Each row was made from one small tree. The marks that hang from a mark follow it in brackets, in the order of their numbers. Every link used is in the known rows. Write each row's tree.
(in the rows, 128 means zero)
Known rows
Q417(Q98(Q287)): [166 158 106  73 139 157 141 131 115  80 152 123  82 111 168 132 128 123
 125 104 113 143 136  96 162 119 124  84 115  99 108 181  81 119  78 148
 137 135 158 128 108 111 141 130 167 146 109 136  79  97 150 114 117  98
 142]
Q98(Q417): [176 156 103 121 133 145 152 147 100  94 134 140 123  83 176 139 107 107
 142  78 135 152  95 114 166 119 125 110 110  73 107 162  70 110 110 132
 122 126 155 110 124 120 145 108 172 119  97 162  85  97 129 103 101  99
 149]
Q467(Q222(Q4)): [163 134 118 126 153 176 182 137 124  79 137 112  80  89 170 182 133  96
 144 122 154 126 109 104 155 119 119 105 104  77  94 147  84 127  70 128
 137 112 156 117 133 129 136 158 184 161  93 187 128 105 133 111 107  94
 139]
Q417(Q460): [167 151 106 133 120 168 144 152  90  88 159 132 104 106 170 151 130 105
 153 100 133 123 117 141 153 119 121 107 118  89 108 164  60 112  76 138
 125 121 146 127 133 131 139 117 128 132 109 156 112 108 133 120 102  99
 140]
Q417(Q98(Q287(Q28) Q460) Q617): [195 161 146  98 128 139 139 146 109 100 138 136  86 124 174 121 137 123
 132  87  73 131 146  98 145 122 123  94 131  78  95 194  68 146  74 139
 102 148 134 127  93 128 137  62 129  88 116 153  70  99 152 124 108  74
 138]
Q98(Q417(Q540(Q222)) Q460(Q617)): [182 175  96 103  60 145 170 138  67 125 143 161  93  73 143 141 115  99
 129 128 128 155  83  58 143 101 140  92 104  54  96 163  89 122  99 112
  89  98 152 106  93 143 151 115 151  64  67 221  83 100 119 112 104  96
 134]
Q617(Q417(Q98(Q460) Q540)): [201 170 122 141 126 145 108 132  98  86 147 167  96 105 135 117 153 119
 145 149 131 136 112  92 135 122 119 116 112  66 106 178  48 132  87 135
 115 134 125 139  97 124 154 138 133  28  88 173  83 103 129 115 122 109
 133]
Q540(Q222(Q4 Q54)): [163 153  99  88 118 174 167 139  92  93 142 115  75  92 155 171 121  93
 153  80 150 111 117  91 150 119 131  90  91  68  89 151  88 128 122 119
 135  95 154 132 135 110 133 178 169 211  83 149 124 103 123 119  99  87
 132]
Q693(Q222(Q54(Q4) Q540)): [158 140  58  97 119 170 179 134  96  83 147 105  98  74 174 132 113 118
 159 136 148 103 103 101 144 149 133 122  91  69 158 128  98 106 104 111
 130 118 143 124 140 119 129 209 189 155  96 154 123 103 135 108  91 101
 128]
Q98(Q460): [183 163  89 128 114 163 158 154  95  82 154 133 109  90 162 154 123 108
 156  66 144 137 117 113 150 114 121 120 110  80  97 160  56 129  74 141
 123 127 159 132 121 146 150 127 136  97 108 187 108 115 130 111  97 103
 129]
Q422(Q19 Q287): [141 151  91 119 176 145 150 144 105  59 146  61  77  99 192 145 129 127
 143  96 129 131 118 152 146 115 146 111  99 107  77 169  92  92  87 135
 112 138 167 131 162 106 158 130 208 126  96 165 117 125 143  94 111  97
 146]
Q4(Q222(Q540)): [150 172  87 151 135 177 161 149  97  81 153  98 106  65 166 180 117 125
 163  76 160 130  88 121 149 118 134 129  95  82 134 163  93 113  65 121
 116 129 158 140 131 136 151 147 123 103 124 172  99  99 136  98 104 108
 143]
Q422(Q19): [140 158  95 126 148 152 121 141 113  61 153  91 105 102 193 156 133 118
 138  66 148 135 101 128 161 114 134 119 101  90  84 168  96 110  71 138
 129 140 167 127 142 107 137 148 168 127 104 152 121 113 126  99 111 102
 139]
Q54(Q4 Q417(Q98(Q460) Q540)): [207 154 112 107 153 153 119 126 106  73 152 148  99 108 161  96 148 123
 124 176 122 122 130  52 127 151 112 111 115  60 151 156  77 148  73 113
 110 116 125 125  42 118 171 136 158  72  84 154 113 102 132 115 110  97
 132]
Q222(Q4 Q540): [138 159 114 142 131 178 180 143  85  71 156 121 127  79 165 171 133 123
 138 104 141 115 119 128 151 145 131 123  89  71 110 155 111 125 101 129
 125 123 176 141 125 124 147 158 142 146 112 169 124 105 115 106 113  99
 144]
Q98(Q287(Q28) Q417): [178 151 132  76 145 137 189 143 103  89 120 150  78  97 173 119 112 119
 128  70  82 164 116 136 178 128 127  88 131  82 112 184  58 111  86 134
 124  86 139 107 123 120 131  56 176 118 114 157  76  80 150 108 107  85
 156]
Q467(Q222(Q540(Q417(Q98)))): [146 151 100 140 200 148 133 123 125  95 136 180  94  94 167 172 133 126
 138 102 151 145 109  87 162 130 142 101  84  56 128 156  68 132  84 131
 121 134 164 120 111 117 121 194 152  45  86 184  73 104 141  97 104 100
 150]
Q617(Q417(Q98(Q287) Q460 Q540)): [189 151 135 108 119 155 110 123  94  86 159 159  64 123 137 110 159 126
 125 166 101 128 129 122 142 124 117  84 137  88 111 201  47 129  70 128
 127 117 105 124  92  99 134 115 147  89  96 136  84  90 145 125 139 104
 138]
Q417(Q540 Q617): [158 169 107 128 100 153 127 142 101  70 147  92 103  87 163 158 118 109
 143  99 133 113  88 119 130 125 124 106 113  70  91 179 150 119 108 118
  99 171 118 110 124 118 162  99 158  91 107 141 110 119 146 128 120  84
 153]
Q4(Q222(Q54 Q540)): [142 163  77 156 143 178 165 155 106  82 146  92  97  57 165 165 105 112
 173  84 173 117  89 123 145 109 137 132  89  70 136 175  74 124  75 114
 121 125 144 141 133 134 148 173 135 139 123 143  87  93 151  99 100 109
 132]
Q617(Q417(Q98)): [182 157 128 119 166 148 100 131 115  90 135 153 105 106 158 145 147 124
 156 114 138 137 115 107 154 124 123 109  98  79  95 172  58 110  96 143
 123 135 153 126 108 112 130 154 148  78  90 148  98 102 138 104 113 102
 141]
Q98(Q287): [161 157  92  82 122 164 181 142 107  68 149 102  78  93 172 149 110 117
 133  68 127 152 121 127 167 119 126  92 114 101  94 172  92 124  66 137
 143 120 154 114 134 120 144 121 170 169 114 152 111 101 149 112 114 101
 147]
Q422(Q287): [154 151  94 104 158 153 175 149  99  74 137  87  73  91 171 159 116 120
 158 101 129 128 122 157 142 119 132 106 101 102  91 162  93 102 109 134
 121 133 156 135 148 127 162 122 195 137  97 165 114 119 151 108 108  95
 151]
Q417(Q98 Q460 Q540(Q222) Q617): [180 165 125 122  75 155  81 131  84 115 169 144  69 128 148 143 140 104
 139 129 121  95 118  70 123 110 131  77 116  67 107 183 120 125 123 113
  92 166 118 126 110  89 150  94 127  88  89 163  86 115 139 137 124  80
 139]
Q54(Q222 Q417(Q617)): [162 145 104  97 107 151 124 134 121 106 141 115 105  89 181 162 118 121
 167  59 144 127  89  87 131 147 115  96  94  49  94 159 108 118  87 107
 103 138 115 112  72 113 136  63 174 126  92 122 126 124 142 113 110  81
 141]
Q54(Q417): [164 144 117 110 162 153 138 141 121  85 140 119 111  92 174 159 122 104
 156  86 154 143 105  99 154 143 120 112 103  68 120 157  90 124  64 126
 122 116 136 121  79 115 146 117 177 123  96 143 124 102 138 102 107  99
 148]
Q467(Q222(Q4(Q54(Q417(Q98))))): [179 114 136 128 191 159 129 123 136  96 135 164  97  97 163 152 142 100
 137 150 180 123 122  41 134 123 110  83  98  41 149 169  72 150  36 112
 136 107 117 117  26  93 157 167 177 140  81 135  92  93 143  99 118  84
 133]
Q693(Q222(Q4 Q54 Q540)): [139 146  74 117  94 169 181 139  77  89 152 105 117  77 153 133 122 105
 165 119 155 104 114 113 142 143 135 117  92  58 129 130  88 114 108 115
 135 117 141 135 146 107 123 202 173 188 105 144 113 100 116 108 107 102
 118]
Q617(Q417): [176 153 115 121 153 158 135 138 110  82 134 131  96  88 163 165 133 116
 165  85 150 144  90 130 158 127 121 116  99  80  86 164  64 105  83 133
 128 115 146 118 125 123 129 135 157  90  94 157 127 108 133 106 110 102
 145]
Q54(Q417(Q460)): [173 137 119 133 139 163 130 147  98  96 156 141 108 104 164 140 141 106
 160  96 147 119 116 114 151 138 117 104 117  69 120 169  55 130  59 123
 126 106 123 127  79 112 138 102 143 118 101 155 119 101 136 115 103  99
 139]
Q4(Q222): [170 161  88 128 151 178 151 153 112  85 140  90  98  82 176 172 114 108
 166  82 161 133  92 121 152 103 122 119 105  99 113 159  91 107  60 127
 121 125 142 122 132 133 143 134 141 121 114 166 108  99 144 104 100  98
 138]
Q693(Q222(Q4 Q540(Q417))): [142 158  92 115 136 156 181 123  74  89 145 145 120  84 165 153 140 124
 151  77 142 122 109 109 155 164 135 108  91  62 121 112 111 108  88 120
 118 105 141 123 135 109 114 188 166 119  85 177 118 106 106 102 116  95
 135]
Q28(Q287): [154 157  93 101 130 153 172 147 101  74 146 126 126  91 181 149 115 103
 162  79 133 140 120 143 149 125 125 109 104  89  94 152 108 127  99 136
 133 145 154 134 126 111 154  99 156 139  99 139 103 115 158 119  99  96
 156]
Q54(Q417(Q98 Q460 Q617)): [184 141 144 141 139 149  72 139 110 122 152 138 126 123 178 123 151 115
 152 129 131  96 130  85 136 133 113  99 121  54 116 178  87 140  83 119
 102 168 112 118  45  96 135  82 134 101  92 120 102 105 144 121 108  85
 138]
Q417(Q98 Q460 Q540 Q617): [184 160 122 146  97 153  84 138  90  97 164 126 106 114 154 127 144 109
 135 155 119  92 115 107 123 117 118 100 126  68 111 190 116 135 107 123
  97 186 114 121  95 106 152  90 128  84 105 133  82 113 138 135 121  86
 139]
Q222(Q4 Q54(Q417(Q617))): [163 141 120 129 145 163 142 139 111  90 135  95 125  86 175 150 132 104
 158 108 147  93 112  97 138 149 115 104 107  41  91 169 111 152 102 101
 117 134 109 114  60 106 138 136 178 189  91  94 134 107 137 117 104  81
 137]

Write each row's tree
[176 122 126 146 147 173 152 140  82  89 162 142 119  96 154 132 147  97
 151 122 157 106 125  90 128 141 107  97 122  53 147 168  76 148  42 110
 132  83 108 119  38 102 153 116 131 167  97 125 126 100 123 113 121  86
 130] -> Q222(Q4(Q54(Q417(Q460))))
[197 131 108 123 172 188 147 140 104 102 148 118  99  97 189 137 146 111
 154 139 148 101 113  89 142 135 102 115 130  79 157 157  54 125  23 103
 118  90 112 114  66 127 142 122 134 136  94 163 137  88 135 110  94  95
 133] -> Q54(Q4(Q222) Q417(Q460))
[196 171 103 133  67 140 172 141  75  94 147 128  99  82 171 102 111 113
 105  88  92 142 106  98 136 116 116  90 142  56  82 185  96 144 103 111
 105 139 111 103  92 111 158  50 162  80 114 168  67 102 143 122 121  95
 147] -> Q98(Q287 Q417(Q540 Q617) Q460)
[147 152 122 102 197 137 163 147 113  60 132  85  44 113 181 150 140 132
 154  90  96 133 127 168 150 124 145 106 105 101  84 180  80  87  83 137
 106 124 158 138 170 117 151  93 201 105 101 163 115 114 140  99 115  82
 155] -> Q422(Q19 Q287(Q28))
[155 155 118 106 112 162 147 134  98 111 159 140  81 112 155 127 147 118
 122 159 105 126 134 104 155 107 125  93 126  96 100 196  74 124  56 141
 123 125 145 113  89 141 122 138 124 146  90 142  92  90 145 121 117  95
 135] -> Q417(Q98(Q287) Q460(Q617))
[184 168  99 120 178 141 129 135 102  98 148 186 123 111 159 139 148 120
 143  75 133 146 129  91 156 128 123 112 109  67 116 148  47 139  91 146
 117 130 149 126  84 133 134 169 119  60  83 164  78 110 124 113  99  98
 132] -> Q540(Q417(Q98(Q460)))
[189 159 114 130  60 150 118 139  63 127 157 137  96  99 158 135 121 101
 134 100 120 115  94  81 134 111 127  76 124  47 103 175 110 123 131  97
  90 136 120 110 109  92 148  54 145  93  89 188  89 110 128 130 114  82
 146] -> Q98(Q417(Q460 Q540(Q222) Q617))
[162 154 110 155  97 152 154 149  80 127 145 151 128  84 163 127 128 105
 143 147 117 133  92 117 162 112 127 112 123  62  96 180  59 108  91 127
 104 115 151  99 102 159 128 115 136 107  91 180  97  95 125 106  99  96
 142] -> Q98(Q417(Q460(Q617)))
[173 146  91 124 168 170 140 151 127 100 131  99  85  70 172 157 113  99
 175  87 179 124  91  88 150 119 118 117 108  66 131 171  60 131  49 107
 127 105 113 124  82 115 144 146 174 144  98 113 103  86 147 101  98  99
 131] -> Q4(Q222(Q54(Q417)))
[196 141 107  72 115 172 137 122  83  89 161 144  56 111 160 141 141 103
 136 151 128 105 119  67 132 145 118  79 118  63 143 154  97 130  72  94
 111  82 114 116  84  94 157 107 167 116  74 174 148 100 135 126 109  90
 138] -> Q54(Q4 Q417(Q460 Q540(Q222)))
[143 154 103 150 176 160 186 129  79  66 152 153 135  72 148 174 135 120
 140  61 159 128 108 101 147 153 128 111  90  42 142 155 116 144  78 113
 126 100 141 122  92 118 144 176 126 101  98 130 113 111 114 101 121  93
 147] -> Q222(Q4(Q54) Q540(Q417))
[148 153  64  89 163 160 180 115 108  70 144 160  90  80 173 167 132 148
 146  60 124 135  99 110 151 174 130 116  79  60 133 132  99 111 106 110
 116  90 150 114 120 144 121 146 148  81  77 166 135 127 125 100 107  93
 140] -> Q54(Q4 Q222(Q540(Q417)))
[181 161 125  89 115 144  80 122 108 109 146 127  87 115 154 143 132 111
 143 117 136 118 105  44 123 136 128  75 104  44 106 174 141 137 113 103
  90 161 113 116  66  67 157  95 172  82  77 143 100 107 140 122 122  77
 147] -> Q54(Q417(Q98 Q540(Q222) Q617))
[180 125 104 130  99 150 113 135 101 114 157 139 102  92 177 146 126 104
 168  61 152 108  96  79 112 137 105  85 105  30 131 176  96 133  57  97
 104 118  74 108  34 106 149  48 137 122 101 111 119 123 145 119 119  78
 130] -> Q4(Q54(Q222 Q417(Q460 Q617)))
[173 154 154  74 164 141 144 124 121 107 121 161  50 111 150 148 154 134
 144 141  77 158 117 114 159 132 133  95 117  89  87 207  67 112  52 137
 110 102 140 110  95 147 107 117 157  73  80 139 101  77 148 106 124  85
 147] -> Q460(Q617(Q417(Q98(Q287(Q28)))))
[179 156 101 150  94 149 140 146  78  97 155 154 108  90 150 111 124  96
 129 129 126 131  99 122 144 119 121 103 134  64 118 175  66 113 110 123
 117 121 118 114 115 115 152  84 158  86 101 164  74  99 133 125 117 104
 146] -> Q98(Q417(Q460 Q540))
[148 155 105 110 150 150 156 117  86  96 147 173 129 102 158 141 154 127
 141 120 134 113 124  86 154 160 135 102  92  60 135 116 100 118 102 130
 117 128 147 129 115  98 113 212 152 103  85 158  89  99 113 105 118  94
 132] -> Q693(Q222(Q4 Q540(Q417(Q98))))
[172 152  84 103 141 154 146 138  84 120 149 169  64 105 151 168 127  92
 165  44 144 120 113  98 162 118 138  90 103  61 104 153  49 134 110 116
 127  81 132 123 132 114 107 166 136 128  73 143 109 110 131 124  91  90
 133] -> Q540(Q222(Q54) Q417(Q460))
[171 160 101 102  79 168 133 141  74  96 168 135  52 107 141 162 127 101
 150 106 137 119 109 101 139 111 134  85 110  80 107 169  94 114  94 118
 119 109 137 133 145 106 156 111 144 100  92 191 111 109 127 133 117  97
 141] -> Q417(Q460 Q540(Q222))
[142 154  90 130 122 152 173 123  75 103 146 125 153  86 176 159 145 117
 150  90 132  98 100 107 144 168 128 110  97  49 112 122 148 122 108 111
 100 134 122 108 128 103 110 159 153 111  91 158 129 114 112 110 115  83
 137] -> Q693(Q222(Q4 Q540(Q417(Q617))))
[149 135 104 161 197 161 184 125 105  76 139 165  97  65 154 192 135 108
 136  85 172 141 101  84 149 139 128  99  91  36 140 154 105 149  57 108
 135  90 148 114  95 122 136 190 142  89  91 168 107 107 135  98 118  92
 148] -> Q467(Q222(Q4(Q54) Q540(Q417)))
[153 163 119 136 102 156 115 136  88  98 162 139  85 108 133 127 149 106
 134 200 118 110 105 107 133 117 130 110 121  81 118 187 104 121  81 130
  99 146 128 121  91 132 146 145 124  82  82 149  93 100 136 126 119  93
 139] -> Q417(Q98 Q460(Q617) Q540)
[171 134  77  91 141 146 141 133 121  86 144 132  75  77 161 151 109 112
 173  56 167 142  94  72 126 140 113  95  83  46 145 158  87 124  45 107
 126  89  98 113  53 110 153  91 174 133  91 119 110 114 140  99 123  91
 132] -> Q4(Q54(Q222 Q417))
[155 165 121 165 146 142  97 134  87 119 161 176 139 105 169 146 156 134
 143  94 122  98 125 107 147 146 132 107 109  50 122 176  99 137 114 122
  94 166 133 124  86 113 121 132  93  43  95 148  84 115 127 115 112  87
 145] -> Q222(Q540(Q417(Q98 Q460 Q617)))
[176 170 104 134  97 150 152 137  88  90 141 143  87  76 131 149 143 110
 149 153 134 139  79 109 133 120 122 126 106  66  78 184  71 125  64 122
  99 113 128 114  84 163 146 139 139  35  68 183 121 111 130 113 122 104
 137] -> Q98(Q460(Q617(Q417(Q540))))
[176 153 121  99 168 146 141 126  96  91 154 180  88 130 165 124 156 127
 124  95 102 135 144 110 172 126 121  84 134  92 113 175  52 133  76 144
 135 114 126 113  94 106 116 137 119 113  95 126  82  97 139 122 113  94
 142] -> Q540(Q417(Q98(Q287) Q460))
[131 159  98 137 177 164 184 134  91  76 142 145 114  73 150 162 136 120
 153  66 146 117 108 126 161 161 136 124  89  45 115 153  93 136 118 118
 136  97 150 135 121 124 124 203 138 139  95 118 113 106 112 110 109  97
 139] -> Q222(Q4 Q54 Q540(Q417))
[177 150  77  58 145 171 152 136 110  85 139 114  65  92 175 158 111 110
 147  97 150 120 117  77 154 123 132  95  96  76 115 148  92 112 112 110
 131  97 164 122 138 116 139 179 182 179  77 151 137 107 137 117  88  85
 132] -> Q540(Q222(Q54(Q4)))
[157 162 115 118 113 151 144 131 104  81 134 121  83  75 133 163 137 114
 152 156 130 145  71 121 137 134 126 120 103  72  77 184 110 103  75 122
 107 116 127 106 110 149 139 139 166  54  73 162 129 103 135 111 127  96
 147] -> Q460(Q617(Q417(Q540)))
[147 141  88 173 161 159 154 136 105 108 151 171  76  85 161 182 139 111
 158  93 151 131 104 119 166 128 138 107 104  52 120 159  52 135  76 122
 128 104 148 119 125 132 115 157 126  57  97 192 109 106 137 107 106 106
 150] -> Q467(Q222(Q540(Q417(Q460))))
[176 154 132 152 116 155  86 144  99 112 158 135 125 119 175 143 146 114
 143 134 118  89 126 105 133 113 116 102 121  75 101 182  90 128 101 136
 103 175 128 121  98 115 135 109 124 107 107 138  94 111 141 128 105  86
 138] -> Q417(Q98 Q460 Q617)
[191 169 111 149 116 154 105 146 103 109 153 137 132 108 173 137 135 119
 144 103 133 117 127  87 135 113 115 115 110  67  95 169  87 143  99 132
 102 175 145 128  92 131 152 121 132  90 106 164  83 116 142 117 101  87
 132] -> Q417(Q98(Q460) Q617)
[183 133 138 118 172 158 122 128 106  78 149 153 125 103 154 142 143 116
 135 135 161 123 132  61 134 139 111  93 101  51 155 166  99 151  60 118
 125 110 121 124  30  86 164 155 153 158  87 108  97  94 131 105 120  86
 137] -> Q222(Q4(Q54(Q417(Q98))))
